Each row was made from one walk, in order. Every step used is in the known rows, and no mark comes twice. Write each row's walk.
In the rows, zero is written as 128.
Known rows:
gibud -> poga -> nilinen -> sugu -> vetatem: [202  90 128 138 143 126 173 156 132 130 110 138 134 104 121 147 134  87
  53 193  97 155 123 149 135 166 161  62 125 148 142 160]
lugip -> foriz -> dapan -> sozu -> nilinen: [147 149  70 126 134 131 226  83 113 163 154 139 155 164 165 192 120 106
 127  71 101  88 133  97 141 153 138 156  72 131 133 137]
poga -> nilinen -> deno: [155  94 136 140 150  98 152 166  83 148 125 136 149 113 123 143 129  99
  75 120 116 143 100 147 149 158 142 108  97 151 115 124]
foriz -> dapan -> rolo: [131 109  61 128 129 123 223 109 128 159 159 178 155 145 151 198 109 121
 123  97 106  91 125 105 130 144 115 158 128 133 145 149]
rolo -> dapan -> sozu: [133  78  81 126 138 140 222  87 117 150 119 145 170 141 156 178 114 108
 127  56  92  97 123 119 145 146 125 156 146 134 102 128]
rolo -> dapan -> sozu -> nilinen: [136  82  77 123 146 131 223  94 102 161 127 153 171 142 163 177 115 132
 129  43  99 105 118 120 162 149 135 145 116 142 101 126]
foriz -> dapan: [144 118  92 128 136 129 189 117 127 148 145 156 152 137 138 176 116 112
 119 107 107 100 131 118 123 150 125 149 123 129 131 151]
sugu -> nilinen -> sozu -> dapan: [146  66 101 132 150 138 185 129  84 183 142 162 160 120 154 123 106 111
 127  23 113 132 129 132 162 171 112 119 153 131  85 127]
foriz -> lugip: [118 129 106 124 140 131 167 119 128 111 138 142 148 138 124 137 133 106
 133  83 111 113 132 125 127 151 130 143 104 116 150 137]
deno -> nilinen -> poga -> gibud: [161 117 132 127 137  89 179 179  75 114 124 112 154 120 140 168 137 104
  78  97 143 122 106 181 142 147 126  88 114 141 126 161]
sugu -> nilinen -> sozu: [147  77 117 125 144 130 175 138  95 167 133 160 152 119 145 133 115 116
 114  45 123 135 126 143 148 161 117 104 119 135  85 131]
vetatem -> sugu -> nilinen -> rolo: [171  76 105 120 155 125 166 152 117 131 111 178 113 139 118 148 107 115
 117  90 128 144 128 139 139 157 106  74 116 141  92 101]
deno -> nilinen: [145 115 121 138 133 117 150 152 104 106 124 146 142 133 130 160 122 119
 118 120 139 124 124 144 139 156 120 118 146 138 123 156]
gibud -> poga -> nilinen -> rolo -> dapan -> foriz: [161  33 106 141 144 124 240 134  91 118 135 120 171 114 158 151 108  87
 101  95  85 115 101 141 131 161 138 121 139 145 105 151]
gibud -> poga -> nilinen -> rolo -> dapan: [166  50 122 142 135 117 220 148  90 120 132 128 160 112 155 154 108  96
  89 103  90 126 101 149 132 162 140 101 124 154  95 152]
nilinen -> sozu -> dapan -> rolo: [117  79  74 138 139 140 198 114 101 176 152 178 177 127 162 129 104 125
 123  33  99 113 119 110 162 166 107 153 168 125 130 138]
vetatem -> sugu -> nilinen -> sozu: [156  76 100 123 158 136 169 142 118 153 120 168 128 128 122 131 120 112
  90  75 124 147 135 139 148 162 116  72 123 131 105 105]
deno -> nilinen -> rolo -> dapan -> foriz -> lugip: [125  65 101 133 143 132 216 111 100  77 121 123 175 143 153 158  99 102
 163  57 112 103 111 119 132 159  89 149 151 123 130 144]
poga -> nilinen: [154  97 119 138 143 120 166 149 104 135 132 140 143 121 130 146 124 107
  93 114 110 133 116 142 140 159 148 112 123 141 117 152]
vetatem -> sugu -> nilinen -> rolo -> dapan -> foriz -> lugip: [143  43  71 116 166 141 227 108 127 116 117 152 142 147 131 149 101  94
 143  47 105 122 128 117 133 156  97 109 124 120 118  93]
gibud -> poga -> nilinen -> sugu: [196  91 127 140 138 119 184 161 112 130 121 131 139 100 133 147 135  93
  68 163  99 140 118 160 137 167 163  80 124 153 128 165]
lugip -> foriz -> dapan: [139 149  85 125 130 136 194 103 132 143 153 143 149 156 142 178 116  94
 123 101 102  91 137 102 109 152 122 161  84 125 136 152]
vetatem -> sugu -> nilinen: [162  87  94 119 158 128 164 147 127 143 120 174 111 138 110 152 122 112
 100 106 130 143 140 140 140 152 124  79 121 137 108 105]
lugip -> foriz: [134 147 104 124 132 135 158 123 128 132 138 148 142 149 130 152 124 104
 121  98 112 106 135 118 116 152 128 150  83 128 124 143]
gibud -> poga -> nilinen -> rolo -> dapan -> sozu: [171  47 110 144 133 117 247 124  84 129 128 118 165 119 170 168 111  88
  91  88  84 118 102 143 148 159 145 107 137 154  91 141]
deno -> nilinen -> rolo: [154 101 136 138 130 115 153 155  93  93 117 152 144 134 139 157 105 123
 136 104 135 127 112 142 137 160 100 113 142 143 105 152]
vetatem -> sugu -> nilinen -> deno: [164  86 108 121 165 108 153 162 109 155 114 169 116 131 103 149 126 105
  83 110 136 150 124 145 148 152 118  74  98 146 108  80]
sozu -> nilinen -> poga: [155 127 113 117 154 100 146 162  86 154 138 152 151 125 137 150 134 146
 100  62 127 132 111 157 155 148 137 105  55 140 119 143]
sugu -> nilinen: [155  90 111 122 144 123 169 144 105 156 132 165 134 129 130 156 117 116
 125  78 129 130 132 144 139 152 124 112 117 143  88 131]
vetatem -> sugu: [149 109  94 123 153 133 147 141 143 125 117 171 120 138 104 143 128 117
  93 129 118 131 135 133 131 150 128 100 125 129 136 117]
gibud -> poga -> nilinen: [166  88 123 144 137 111 191 161  97 127 143 126 142 109 137 148 134  94
  68 138 104 134 115 157 135 159 165  95 123 150 121 158]

Write each row's walk:
[158 121  97 122 149 103 185 127  83 165 132 142 158 133 156 168 137 132
 105  44 117 119 112 148 175 145 144 114  81 140 115 130]	dapan -> sozu -> nilinen -> poga
[150  83  86 113 148 109 249 117  79 167 126 123 182 131 172 181 127 118
  94  26 101 102 104 153 164 140 141 119  91 144 103 130]	rolo -> dapan -> sozu -> nilinen -> poga -> gibud
[160 152  78 116 136 108 250 106  88 170 154 111 167 152 172 198 131  91
  94  55 104  86 118 129 144 145 144 130  47 132 133 142]	lugip -> foriz -> dapan -> sozu -> nilinen -> poga -> gibud
[110  77  80 134 155 156 203  93 106 147 149 136 189 127 154  99 116  97
 143  19  90 104 126 107 152 170 114 169 167  99 151 133]	nilinen -> sozu -> dapan -> foriz -> lugip
[154 138  80 126 130 128 226  86 105 154 147 143 158 164 172 189 106 108
 142  59  98  91 123  96 141 156 123 152  67 134 117 134]	lugip -> foriz -> dapan -> sozu -> nilinen -> rolo
[143  65  98 126 133 136 217  96 107 135 110 153 171 140 162 169  95 115
 145  43  93  99 111 118 143 151 104 149 138 139  83 125]	nilinen -> rolo -> dapan -> sozu
[125  65  83 137 153 154 190 105 101 165 142 151 186 122 154 107 110 108
 132  34  95 108 122 114 154 171 114 164 180 110 127 138]	nilinen -> sozu -> dapan -> foriz
[149 114  78 131 134 130 222  86 121 158 140 145 158 144 155 193 119 102
 121  88  99  90 131 110 142 148 131 155 139 129 125 139]	foriz -> dapan -> sozu
[159  46  97 123 141 129 229 107  91 155 114 158 158 138 164 177  92 109
 150  24 106 114 116 129 151 152 101 124 131 147  57 114]	sugu -> nilinen -> rolo -> dapan -> sozu
[159 107  85 129 136 121 225  96  97 160 141 157 161 147 171 189 107 128
 139  61 104 100 117 111 158 155 126 139 106 140 111 133]	foriz -> dapan -> sozu -> nilinen -> rolo
[134  77  74 135 155 147 189 109 111 154 143 156 167 136 140 132 113 106
 148  69 101 102 128 116 145 160 122 175 181 117 133 136]	sozu -> dapan -> foriz
[167  48  82 119 155 134 220 111 115 144 105 165 134 147 142 172 100 105
 124  54 108 127 124 126 152 153 102  90 134 142  81  90]	vetatem -> sugu -> nilinen -> rolo -> dapan -> sozu
[144 145  72 129 128 138 224  76 126 154 148 132 155 161 159 193 119  87
 126  83  94  80 137  96 128 150 127 166  98 124 132 139]	lugip -> foriz -> dapan -> sozu
[169  83  83 118 152 145 206  89 134 163  96 164 162 139 146 176 114 125
 113  96  92 125 126 112 161 155 131 114 118 138 124 127]	rolo -> dapan -> sozu -> nilinen -> sugu -> vetatem
[117  80  92 145 149 143 198 109  89 115 143 122 182 132 157 118 116  96
 141  42 112 112 124 116 159 175 105 148 186 107 157 147]	deno -> nilinen -> sozu -> dapan -> foriz -> lugip
[179 119  97 124 144 130 183 114 112 163 110 160 151 131 149 165 129 134
 123  92 112 123 126 132 171 158 146 112 109 143 121 134]	dapan -> sozu -> nilinen -> sugu
[148  69 109 138 130 124 210 114  89 106 108 137 167 143 164 182  97 113
 143  65 115 109 108 128 151 157  95 131 161 145  92 139]	deno -> nilinen -> rolo -> dapan -> sozu
[139  60  91 121 152 132 204 118  95 138 128 163 176 137 155 151  97 143
 156  41 105 110 107 120 145 155 113 148 101 136 100 133]	sozu -> nilinen -> rolo -> dapan -> foriz
[137  57  64 127 173 150 212 108 114 148 137 150 148 137 135 113 116  88
 124  33 104 130 139 114 157 169 110 108 157 106 142  96]	vetatem -> sugu -> nilinen -> sozu -> dapan -> foriz -> lugip
[125  83  87 147 134 127 194 130  85 143 145 161 171 131 164 146 105 122
 124  56 122 120 117 122 167 170  98 133 188 132 135 153]	deno -> nilinen -> sozu -> dapan -> rolo
[164 118 102 117 144  97 214 136  72 167 131 126 165 127 161 171 142 122
  88  48 118 113 107 163 172 141 154 102  78 142 114 130]	dapan -> sozu -> nilinen -> poga -> gibud
[129  88 102 137 144 146 168 121  99 166 139 161 174 120 150 109 111 117
 120  43 100 120 124 122 155 172 116 144 163 121 116 140]	nilinen -> sozu -> dapan
[142  79 107 121 144 124 184 134  94 140 126 172 163 135 152 153  99 152
 145  50 110 122 106 129 146 156 115 129  86 146  90 134]	sozu -> nilinen -> rolo -> dapan
[141  55 105 134 140 130 203 124  97  95 115 138 172 139 152 165  94 112
 153  73 118 106 108 125 135 158  89 144 162 135 106 149]	deno -> nilinen -> rolo -> dapan -> foriz
[172  94  98 115 165 109 160 161 114 147 119 158 116 132 113 155 130 107
  81  81 130 145 129 158 144 148 118  64  94 137 111 107]	vetatem -> sugu -> nilinen -> poga
[144 117 124 126 154  98 138 162  81 162 132 166 151 124 125 143 131 142
 104  93 132 137 106 142 159 152 137 117  61 152 117 113]	sozu -> nilinen -> deno
[167 121  83 120 143  99 249 117  82 176 148 124 170 134 172 198 132 110
  90  58 109  96 110 144 160 142 147 118  84 138 127 141]	foriz -> dapan -> sozu -> nilinen -> poga -> gibud
[115 102  84 124 151 141 194 101 129 112 141 131 164 137 128 134 130  97
 147  74 105  98 132 116 127 150 127 168 127 105 162 134]	dapan -> foriz -> lugip
[156 155  73 120 141 114 221  95 100 168 154 125 161 157 168 195 126 103
 110  49 100  91 123 114 145 149 132 142  48 130 134 140]	lugip -> foriz -> dapan -> sozu -> nilinen -> poga
[175 152  73 122 135 137 220  85 127 166 135 142 153 155 161 193 120 105
 127  94  97  96 136  99 143 159 135 142  73 132 140 145]	lugip -> foriz -> dapan -> sozu -> nilinen -> sugu
[180 121  78 126 141 129 218  93 118 172 128 156 156 138 159 192 120 124
 124  97 102 105 129 114 160 157 140 129 111 138 133 144]	foriz -> dapan -> sozu -> nilinen -> sugu
[107  70  68 120 153 149 228  85 131 117 135 130 181 140 142 150 116  96
 149  50  88  88 127 108 124 148 117 178 135 110 144 133]	rolo -> dapan -> foriz -> lugip
[146  83 127 141 142 128 171 142  93 146 132 135 162 110 144 123 121 108
  82  81 105 137 112 138 149 169 141 105 126 134 114 153]	poga -> nilinen -> sozu
